Each row was made from one path, in order. Every step used is in the known rows, and no mark comes twice. Write each row's path.
Known rows
solu-bokub-funan: [ -6  -9  18   9 -13  35 -18  20 -46 -13  -9 -59  -1 -37  -3 -13  24  -7
  12  18  10  10  34  15 -28 -14  -2   9  22 -22 -20  -6  -6 -15  11 -20
 -40  -3   1   3  14   1   7  -3 -37  -5  23  10 -41 -16  -2   3 -12 -12
 -53  20  -5  34  29  34  -1]
vabasuz-dofo-tizav: [ 28  17   7  17   9 -67 -13 -20   1 -13 -24   5 -28 -33   3 -20  -8  -9
  21  25  10 -20   5  16   3  -6  23   1  -3 -34  -6   5  12   0   6 -29
 -28  -1  13 -14  51   0  24  -1  20 -25  19 -42   2  34  43 -15  -4 -16
 -29  -7 -11 -11   0 -34 -18]
lodep-tizav-pufu-tuzi-dofo: [ 35 -18 -12 -25 -15   2 -10 -13   4  -4 -25  15 -24  22  15 -34  13 -12
  -6  12   5   4   7 -19   6 -18  27 -70   6  -1   0   3  14 -12   5  24
  13  -8   2 -11   6 -35 -25  -2  13  11  32 -18  -4   2  26   0   4   1
   9 -37   2   3 -14 -12 -11]
tizav-pufu-tuzi-dofo-kuzado: [  8 -15 -13 -33  14 -42 -18   8   6  -3 -13  17 -12   8   3  -1   0 -10
  -4   9  14   5  21 -14  33   0  33 -37   4  -7  -2  -9  14 -28   4  25
  28 -21 -10 -16  25 -17 -28   4 -31  14  21  15   8  15  29   0   6  14
  28 -29   7  19  -7  -7 -28]
funan-bokub-kuzado: [ -2  17  -2 -14   6 -27  -4  -4 -35 -11  -6 -39 -26 -30  -6  -4   1  -5
   9  22   3   7  28  13 -27   2   7  33   8 -10  20 -20  19 -30   1 -22
  14   7  11   5  24  28 -24  21 -28  -1  24   7 -19  -8  -2  -5  -4   0
 -23   7  -3  16  -9  23  -2]
funan-bokub-solu-lopav: [ -6  12   2   9   6 -11  12 -14 -83 -15   1  46  -6 -25 -53   5   5 -29
  14   7  19 -18  22  -1   3 -13   5  49   3 -24  18 -17  16 -14  19 -21
  -6  -7  18  18  40 -10  40 -13   5   3  14  17 -21  -4 -13  18 -17  -7
 -52   4  -2  13   4   8  -6]
dofo-tuzi-pufu-tizav: [ 28  -4   0  -4   3   8   0  10 -11 -15 -44 -34 -24  10 -11 -50  15 -15
  -5   3   3 -27  10   6   4 -30   6 -12  -6  -5 -12  -3  21   6  13   2
  -7 -16   4  -5  10  -1 -14   9   8 -12   8 -23   5 -14   2  10 -10  17
 -32 -27   8 -12  -9 -31  15]
solu-bokub-kuzado: [-28   9  12  -9   6  -2  -9  13 -10  -6  -5 -51 -16 -35 -12  11  10 -11
  13  24   2  15  32   2 -20  12  11  11  10  -5   8 -21  16 -32  -4 -24
  10 -10  11  15  23  11 -17  12 -33  -4  27  12 -11 -26 -25 -15  10   6
 -15   5  -5  12  -1  27  -4]
lodep-tizav-pufu: [ 36 -20  10 -24   1   3   7 -11 -16 -16 -25  -7 -37  17  18 -36  35  -7
  -2  26  13   8  -2  13 -15  -7  14 -27   2 -15  -2 -14  10   3   8   4
   6  -3  -3 -27   7   1  -1  -8 -14   1  -9  -9  -8 -20 -25 -12 -17  14
 -48 -16   5 -27  -9   5  16]
funan-bokub: [  3  24  -5  -4  -9 -13  17 -10 -61 -14  -5 -21 -28 -16  -4 -19  13  -8
  13  20   7  -7  29  12 -32   1  11  34  -1 -11   0  -5   6 -15   8 -37
 -19  23  -8  -5  45   8  11   9 -30  -2  13  -2 -34   9   0   6 -19 -13
 -57   2  -4  11   6   8  29]
kuzado-dofo-tuzi-pufu-tizav-kita: [  5 -19  -6   4  -2   9  10  18 -18 -21 -34  17 -21  23   0 -49  -2 -15
 -16  19  12 -37   3  24  -2 -53  21 -30  -9  -1   8  13  20  -1  -3   3
   8 -39 -22 -20   1  -1 -11 -10  28 -10  14 -29  13  16 -30  10  -2   1
 -31 -34   4 -19   1 -34   7]
lopav-funan-bokub-kuzado-dofo-tuzi-pufu: [  8  -6 -10 -38   8  -4  -9   1 -30 -14 -38 -37  -1 -12 -10 -21   7 -11
 -13  -1  11 -24  28  -4  -3 -22   7 -26   8  -9  -1 -14  25 -14   5  30
  28  -2  21  13  -1   4 -21  -5 -13  12   4   4 -22  38  58  10   6   4
   9  -9  18  44 -12   7 -17]
kuzado-bokub-funan: [ -2  -4  18   9 -12   5 -29   0 -67 -15 -11 -57  -4 -54  -2 -19  25  -7
   0  12   9  -7  32  30 -18  -8   5  24  25 -21 -24  -4  -7 -13  12 -28
 -30   8   0   0  -1  25  19   3 -12  -6  20   5 -41   1  26  13 -12 -12
 -47  17  -4  31  24  27   5]
tizav-dofo: [-11  -1  -6  19 -12 -48 -11   4 -11 -22  -5  23 -23  -9  12   7   3 -14
   4  15   0 -13  23  -2 -21  -2  38 -20  -2 -29  -6  -5   1  -3  -9  -1
 -23   4  -5 -27  26 -24  25 -20 -17 -18  28   3 -22   2   4  -5   4 -17
 -33   0  -1 -15   7 -12 -35]
funan-bokub-solu: [  5  25  -3  16 -18 -23  20 -15 -54 -14   4   7 -14 -14 -34   0   1 -20
   2   3  10  -3  18   5 -27   5  21  58  12 -34  -2 -11  20 -17  13 -39
  -7  -6  -3  15  24  29   9   1  16  -5  17   2 -35   6  -8  12 -22   0
 -46  -2   1  18   4  13  35]
vabasuz-dofo-tuzi-pufu-tizav-lodep: [ 25   1 -14   2  16 -16  22  -8  -2 -25 -42 -10 -19  14 -39 -17   5   2
  -6  15  -5 -43  13   3  14 -29  15   4  -4   7 -27   5  11  -6  -4   7
 -15 -14 -27  -2  -2 -19 -13  -8  13 -15  11 -27  -1   2   7   2   1   8
 -27 -25  -4   5  -9 -42 -24]
tizav-dofo-tuzi-pufu: [  6 -11  -9 -13  -3  -6  -8  13 -13 -22 -40 -13 -12  11  -2 -18   1 -21
 -18  -5   7 -31  31 -14  -1 -10  42 -27  -3 -17  -1 -10  10   1   1  30
   6   6  -7 -11   4 -20  17 -17 -19  -1  22  -9  -2   5  29   5   4  -1
 -27 -19  19   9  -4 -18 -24]
dofo-tuzi-pufu: [  8   2  -5 -13   5  -1  -5  14 -25 -18 -40 -32  -7   7 -10 -32  17 -17
 -20  -1  15 -23  42  -2   1 -15  33   5  -7 -14  -6 -10  11   3   8  19
  16   7 -11   1  12  -7  25  -3 -27  -2  18 -21   0   0   9  13  -5   5
 -36 -21  14   7  -6 -16   5]
lopav-funan-bokub-kuzado-dofo: [-10   8  -9 -16   5 -54  -6 -10 -34 -12  -9  -3 -11 -42   4  -1   3  -1
   8  20   0  -6  20  10 -19 -15  -4 -12  14 -17   6  -9  21 -27  -5  -7
  10 -13  33   8  19  16 -17  -1   0   3   3  28 -40  38  34  -6  10  -8
  22  10  -7  24  -4  22 -35]
kuzado-dofo-tuzi-pufu: [  0  -2  -9 -22   0 -19  -6  13 -30 -20 -41  -2  -5  -1  -2 -30   8 -17
 -23  -2  13 -28  35  -8   5 -20  31 -14  -6  -9  -1  -5  17   0   4  24
  12  -8   3   6   7 -13  22 -15  -1   4  13 -12  -7  17  23   5  10  -2
 -11 -22  10   7  -7 -20 -15]
lodep-tizav-pufu-tuzi-dofo-kuzado: [ 23 -17  -6 -39  14 -23 -16  -4  19   0 -18   5 -23  13   3 -12   3  -6
   0  12  14   1   9  -6  33   7  25 -49   6  -3   0 -13  17 -24   5  23
  33 -18   2 -16  19 -10 -44  11  -7  20   8   7  14  15  35  -6   5  15
  41 -33   8  10  -2  -1 -29]
bokub-kuzado-dofo: [-21   9  -7  -4   4 -75 -12   4 -15 -12 -12  21 -11 -39  11  -2   1  -4
  -8  19   0  -4  29   6 -11 -11  15  -4   6 -17  14 -10  20 -20 -11   3
  11 -28  25   5  16   9   7  -6   4  -7  24  20 -19  12   4 -13  19  -8
  19   0 -10  -1  -7  -2 -48]
bokub-solu-lopav-funan: [  2   1   7  23  17  -9 -14 -10 -55 -14   4  20  12 -27 -45  11  31 -13
  15  13  28 -16  26  10  -5 -38 -10  12   2 -51 -15 -14  10  -9  24  -4
   4 -21  24  10  33  -4  55 -19 -16 -14  -3  33 -33  20  15  27 -16   8
 -42  13   4  13   6  14 -24]
lopav-funan-bokub: [ 16  15  -4  -1  -3   4   6 -13 -57  -9  -2 -44 -16 -20  -7 -13  25  -2
  20  24  14  -6  26  27 -41 -13 -10  10   0 -24 -20  -5   4 -16  15 -33
  -9  25   4  -1  44  17   6   5 -38  -4  -4  11 -48  37  28  19 -23  -4
 -49  13  -2  28   5  25  21]
lopav-funan-bokub-kuzado-dofo-tuzi-pufu-tizav-lodep: [ 25  -3 -12 -18  20   2  20  -6 -17 -21 -42 -34 -13   9 -44 -14   3  11
   1  11  -7 -42   4  13  12 -32  -7  -5   8  11 -29  -4  21 -28  -4   7
   3 -28 -11   8 -14   7 -65   4  20  -2  -7  -1 -18  24  20   2   2  15
  -2 -14   3  29  -8 -12 -24]
solu-lopav-funan-bokub-kuzado-dofo: [-16   6  -6 -20  17 -45  -8 -14 -56 -10  -9  19  -4 -44  -9   5   4  -4
  14  20   4 -13  21   7  -3 -22 -14 -16  11 -11  13 -14  21 -29   0   0
  10 -17  41  13  29  -3 -10 -10  -1  10   2  40 -36  34  38   3  13 -13
  15  15  -7  31  -6  20 -50]
lodep-tizav-pufu-tuzi: [ 29  -9  -9 -11 -11  34   9 -27 -21 -10 -21 -11 -27  27   2 -42  31  -9
  -8  20   9   4   9  -2 -12 -10  22 -50   6  -4   0  -5   8 -14  10  14
  13  -5 -15 -15   3 -19 -10   0  -4   9  13 -18  -7 -20  -6   0 -13  15
 -19 -25  13 -13  -3 -23   3]
tuzi-pufu-tizav: [ 20  -5  -1  -7  -1   3   5  16 -14 -14 -39 -27 -30  12   2 -61  27 -12
   1  11   9 -14   6  13  -5 -32   1   0  -7  -5 -14  -6  16  19  15  -4
 -19 -23   4 -12  22   4 -15   0   2 -21   1 -16 -11 -22 -21  11 -17  17
 -43 -21  -4 -22 -16 -21  16]

Which path is each row?
[ 22  -5  -9 -21  -4   2   8 -25 -28 -10 -27  -2 -24  12  -1 -25  -2 -12
  -3  14   4  -2   0 -10   7 -13  18 -48  22  -3   1  -8  18 -36   4  14
   8 -19   6 -15   6  -6 -46   3  12  15  14 -16  -6   5  28  -7  -5   6
  -2 -16  12  19 -12 -25   7] | funan-bokub-kuzado-dofo-tizav-pufu-tuzi
[ -3   7   0 -17  23  -6 -14  -9 -48  -8  -4 -32 -14 -38 -25  10  12  -6
  21  25  12   0  28  13 -12 -18 -18  12   7 -17  12 -23  17 -28  11 -11
  19   3  31   9  31  16 -15   8 -36   3   6  32 -29  10  16   5  -1   4
 -20  21   3  31  -6  36 -23] | solu-lopav-funan-bokub-kuzado
[-19   7   9   9  -6 -47  -4  -5 -29 -13   5  12  -9 -35 -35  34  -9 -24
   0  -4   4 -16  11   5   6  34  37  39  26 -32 -10 -18  18 -30  -3 -29
   4 -22  -3   4  16  31   0   2  29  -1   8  14 -15  14  25   8  -3   4
   3  -2   6  20  10  19  -1] | tizav-dofo-kuzado-bokub-solu
[-13  -5  -3  -2  15 -72 -17  14   7 -13  -2  17 -17 -18   1  17  -5  -8
   7  15   9 -11  24   9  14  20  38  -9  -2 -29  -1 -17   7 -18  -4   5
  -1  -8  -7 -28  36  -3   4  -5 -33  -6  11  30   0  13  11  -8   3   3
   4  -3   3   0  10  -1 -51] | tizav-dofo-kuzado
[ 13   6   0  -7  12  11   5 -17 -84 -11  -2 -19 -10 -31 -24  -7  25  -7
  30  23  17 -12  25  18 -20 -25 -21   8   0 -20 -10  -9   4 -18  21 -23
 -10  24  19   2  54  -3  21  -3 -41   3  -7  25 -45  29  29  21 -20  -9
 -49  18  -2  30  10  25   2] | solu-lopav-funan-bokub
[  3  21 -11 -11   5 -45  -5 -12 -27 -14 -16   0 -10 -36  -7   3 -17 -10
 -10   3  -8 -23  31  -1  -6   5  22 -12   9 -10  15  -6  26 -46 -11  -2
  12  -2  12  16   8   4   3  12  10  13  33   9  -3  20  51  -8  22  -7
  18 -11   6  23   6 -13 -27] | funan-bokub-kuzado-dofo-tuzi
[ 19   7   2  -5  40 -40  11 -22 -34 -20 -29  13 -14 -15 -44  10  -5   9
  20  27   1 -39   5  20  35 -18  -4   3  10 -10 -23  -8  11 -37  -1 -13
  -6 -25   3   1  21   0 -25  -3  26  -5 -10  -1  -9  50  24 -11   3 -14
 -21   7  -5  24   4  -7 -42] | solu-lopav-funan-bokub-kuzado-dofo-tizav-lodep
[ 23 -13 -19 -21 -16 -15 -12  -2 -10  -7 -18  20 -14  20   9 -20  10 -14
 -11   9   5   8  18 -29  -1 -23  33 -52   4  -7  -3   6   9 -14   4  25
  10 -15  -5 -11  13 -43  -9  -8 -12   5  40 -10  -9   6  21   8   2   0
  -2 -33   3   8 -18 -22  -6] | tizav-pufu-tuzi-dofo
[-12  -4  18 -21   6 -24 -11 -14 -17 -11  -7 -25 -31 -34  -1  15   4  -7
  15  15  -3 -19   8  26  14  46  26 -15  17  -7  -7 -15   7 -29  -9 -30
   3  15   1 -17  26  19 -21  15  11  11 -10  10  -6  27  41  -7   4  -7
  19  -3   4  13  19  22 -17] | lodep-tizav-dofo-kuzado-bokub
[ -1  -1  13   4  26 -15 -21  -6 -56  -9   1   7  10 -43 -50  26  24 -13
  15  12  25 -20  21  16  20 -13  -8  12  12 -40 -18 -17  12 -24  21 -12
  19 -16  26  13  36  15  30  -7  -8  -2 -15  46 -25  37  35  26 -13  11
 -14  16   9  28  12  33 -28] | dofo-kuzado-bokub-solu-lopav-funan
[ -8   3  10 -30   6 -43 -21   3 -23  -5  -9 -18 -18 -38  -3  13   2 -13
   6  12   4 -12  22  10  25  31  25  11  11  -1 -12  -7   7 -32  -4 -31
   9   9  -2  -4  34  16  -8  17  -5   7   4  15  -5  30  50   5   5  -6
  17 -14  -3  22  10  20   1] | tuzi-dofo-kuzado-bokub
[ 31  -6 -10   1  -6  -8   0 -25 -12 -12 -26   4 -23  12  -5 -27   6 -14
  -4  21  12  -3   7 -13   5 -18  33 -45   8 -13  -7   2  10 -17  11  14
  -4 -10  -8 -25  17 -27  -1  -6  -1  -1  26 -31  -1   1  26  -3  -7   7
 -18 -19   8   1  -8 -46  -3] | vabasuz-dofo-tizav-pufu-tuzi
[ 14  15   9 -10  13 -63  -6 -12 -15 -11 -29   4 -31 -33   4 -23 -17  -8
  16  19   3 -19   3  21  13   1  10  -1  13 -20   1  -9  23 -23   0 -23
 -10 -22  28  -7  34  24 -29  13  41  -4   4 -17  -4  40  37 -23   2 -14
  -1  -2  -5   4  -2  -9  -9] | funan-bokub-kuzado-dofo-tizav
[ 16  -8   4   9 -10 -30  -4 -14  11 -18 -14   9 -38 -11  15 -16   9  -5
  14  18  -1 -16   4   9 -19   9  28 -49   2 -26   3 -10   8   3  -5 -10
 -18   8   6 -26  19 -15   1 -10  23  -7  14  -8 -14   3   8 -15  -2 -14
 -13  -6   1 -24   7  -2 -46] | lodep-tizav-dofo
[  8  21 -11   9   0 -49  -2  -6 -29 -16 -20  28  -4 -29  -2  -9  -1 -10
 -15   1  -1 -32  37   1  -2  -2  34 -14  -3 -19  -1   6  12 -30  -8  -2
  -1   2  -2   6  17 -17  47  -3  13  -1  34   2   2  20  39  -1  16 -12
  -3 -18   3  -4  13 -38 -33] | kuzado-dofo-tuzi
[-11   5   1 -27   0 -24 -20  -9 -26   0  -8 -17 -14 -32 -10   8   2 -12
   1   9   2 -15  25   7  26  28  30  -6  15   4 -12  -5   9 -44  -3 -24
  17   8  -5   2  28   5 -16  22   1  13  12  13  -4  24  57   7   6   0
  27 -20   0  29   9   3  -5] | pufu-tuzi-dofo-kuzado-bokub
[ 28   2  -2  12  -1 -15  -9 -20   7 -18 -22  -2 -26 -10   0  -8  -4  -9
   0   2  -7 -36  15   4  -5  18  37 -52   3 -23   4  -5  15 -22  -7   1
  -4  19  -3 -11   5 -21  19   3  24   5  31 -14  13   9  43 -10   7  -8
  -6 -19  14 -12  19 -27 -39] | lodep-tizav-dofo-tuzi
[ 12 -11   3 -22   6  16   1  17  -7 -13 -46 -38 -19  -7  -9 -36   5 -17
   3   3  -5 -22   4  -1   3 -14  -4 -37  11  12  -1  -8  31 -12  -1   2
  -1 -31  22   8   6   0 -54   8  30   2   3  -3   4 -14  15  -2   7  14
  14 -20   4   9 -13 -13   2] | solu-bokub-kuzado-dofo-tuzi-pufu-tizav
[ 24  -6  -9  -5  -7  -4   2 -18 -23 -12 -28  17 -21  15   3 -32  11 -13
  -9  14   8  -6   3  -8  11 -19  31 -52   9 -10  -9   1  10 -22   7  19
  -3 -25 -10 -20  12 -20  -8  -8  12   4  15 -21  -3  12  18  -2  -6   4
 -14 -21  10  -8  -6 -41   6] | kuzado-dofo-tizav-pufu-tuzi
[ 43 -22  12 -24   9 -38  -8   2  -6 -13 -34  15 -31  20  21 -30   6 -17
   3  16  13   3  -8  -6  15 -16  24 -36   6 -22 -13  -4  13  -4   6   8
  -6 -21   3 -33  21 -10 -11  -8   0  -6   8 -28   6  14  17 -13  -9  -2
 -46 -20   5  -8 -18 -13  26] | tuzi-dofo-tizav-pufu
[ 33  -5  -6  -2   0  -8  -1   1  -2 -16 -43 -28 -22   0  -8 -46   7 -15
  -1   6   4 -28   6  -1   2 -29   7 -22  -5  -5  -5   2  23  11   9   2
 -10 -14  12  -5  17  -8 -16   0  16 -13  10 -23   1  -8  29   8  -1  12
 -12 -27   0  -5 -13 -37  -6] | vabasuz-dofo-tuzi-pufu-tizav
[ -9 -10  12 -27   7 -19 -11   6 -24 -11 -22 -28 -29 -20  -8   0   2 -15
   9   7  -1 -25   3  14  22  24  22 -11  14   4 -15 -14  11 -19  -4 -14
  -1   1   0 -20  22  13 -39   7   7   4 -19  14 -12  16  37   4   0   4
  11  -6   6  14   9  11  -4] | tuzi-pufu-tizav-dofo-kuzado-bokub
[ 34 -15  14 -13  11 -31  -1   1 -21 -19 -31   0 -32  16  12 -30  18 -12
   1  23  17   2  -3   7  11 -11  21 -11   3 -25 -16  -9   8  -3  11  -1
 -12 -18  -8 -35  22   6   6  -8 -13 -11  -3 -24   2   5 -10 -12 -20   4
 -70  -8   8 -19  -8 -16  34] | dofo-tizav-pufu
[ 26  -5  -6  -9   0  -5   1   9 -14 -15 -45 -12 -21   1  -1 -53  11 -13
  -7   0   1 -32   6   5   4 -29   5 -29  -2  -1  -9  -1  26   3   5  10
 -12 -28  10  -4   9  -6 -17   0  32  -5   6 -16   0  -5  15   7  -1  12
  -8 -29   3 -10 -15 -41  -1] | kuzado-dofo-tuzi-pufu-tizav
[-18  15  10   6  -1 -38  -1  -6 -35 -10   5  -1  -7 -36 -38  23   2 -21
  -6   0  13 -11  17  16   9  31  32  59  22 -32 -13 -17  20 -31   7 -39
  10 -18 -10  15  19  46  11  10  27  -3   3  10 -13   8  10  12 -11  10
  -8  -4   5  16  11  22  18] | dofo-kuzado-bokub-solu
[ 30 -10  -9 -19   2  11   2 -27 -27  -9 -24 -14 -18   7  -3 -25  10  -8
   2  18   6  -1  -4  -5  -1 -22   6 -61  24 -10  -7  -7  18 -36  10  22
  12 -21   7 -11   6  -1 -51   1   3  15   1  -4 -17  25  45  -1  -5  12
   7  -7  15  26 -10 -14   2] | lopav-funan-bokub-kuzado-dofo-tizav-pufu-tuzi
[ 17  -3 -11  -7  22 -25  16   6   1 -25 -45  -7 -16   9 -36 -19   3   5
 -12  10 -10 -41  12   5  20 -29  13   1   3   9 -22  -5  21 -22 -11  14
  -2 -40 -20   5 -18  -4 -44  -2  28  -6   9 -10   5   1  -8  -5   7  15
  -7 -25   2   4 -11 -32 -30] | bokub-kuzado-dofo-tuzi-pufu-tizav-lodep
[ 18 -14  -3 -20   0   8  -7   2  -2 -22 -45 -22 -22  11   2 -31   5 -15
 -11  -4   7 -29  20  -6   0  -5  35 -46  -2 -14   3 -14  15   7   2  25
  13  14   0  -9  -2 -17   1 -11   3   4  14 -21   2   8  29  -1   0   1
 -14 -21  21   2  -3 -11 -24] | lodep-tizav-dofo-tuzi-pufu
[  2  -6  12  -6  25 -23 -30  -6 -46  -2  -1  19  12 -40 -45  28  16 -16
  20   8  27 -17  17   8  26 -16  -8  -6  12 -37 -14 -14  13 -22  19  -7
  22 -15  30  17  36   0  18  -9   2   2 -11  44 -22  46  56  25  -5   7
   4   9   4  36   6  37 -34] | tuzi-dofo-kuzado-bokub-solu-lopav-funan
[  0  -8   3 -43   3 -17 -15  -7 -29  -3 -12 -15 -17 -16  -3   6   5 -14
  -2  10   3  -4  17  -4  29  19  29 -21  20  10 -14  -6   9 -41  -4  -5
  20   1  -6  -8  16  -1 -25  12  -9  20   1  10  -4  21  51   6   5   5
  25 -20   6  33   1  11   9] | tizav-pufu-tuzi-dofo-kuzado-bokub
[ 14  -8   9 -20  -9  -5   0 -23 -17  -5 -10   6 -13  -8 -32   9  -1 -23
  -5  -4   7  -6  -6  -2  20  29  32  -6  34 -12  -3 -15  29 -35   4  -9
  29 -26   0  13  -5  26 -39  11  54  20   1  -2  -3  13  35   4  -6  17
  30 -25  17  25   0  25  16] | lodep-tizav-pufu-tuzi-dofo-kuzado-bokub-solu
[ 42  10   0   2  -2 -35 -17 -11  12  -3 -32   8 -28   3   5 -32  -8 -13
  10  11   6 -16   6   0  29 -13  30 -38   5 -21 -15   7  13 -17  12 -14
  -7 -13   4  -7  36 -10 -14  13  35 -12  36 -42  13  28  47  -9  -9 -11
 -10 -30  -2  -4  -6 -38   0] | pufu-tuzi-dofo-tizav
[-10  -8  19  -7   3  -9 -32   6 -57 -12  -7 -59  -3 -55  -6  -7  17  -3
   3  11  12  -8  32  30   4   2   3  26  28 -23 -21 -13  -5 -24  11 -21
 -14  -2  -3  -4   7  33  -1  11 -23   3  10  19 -28  12  35  10  -8  -3
 -21  18  -1  38  31  32 -15] | dofo-kuzado-bokub-funan
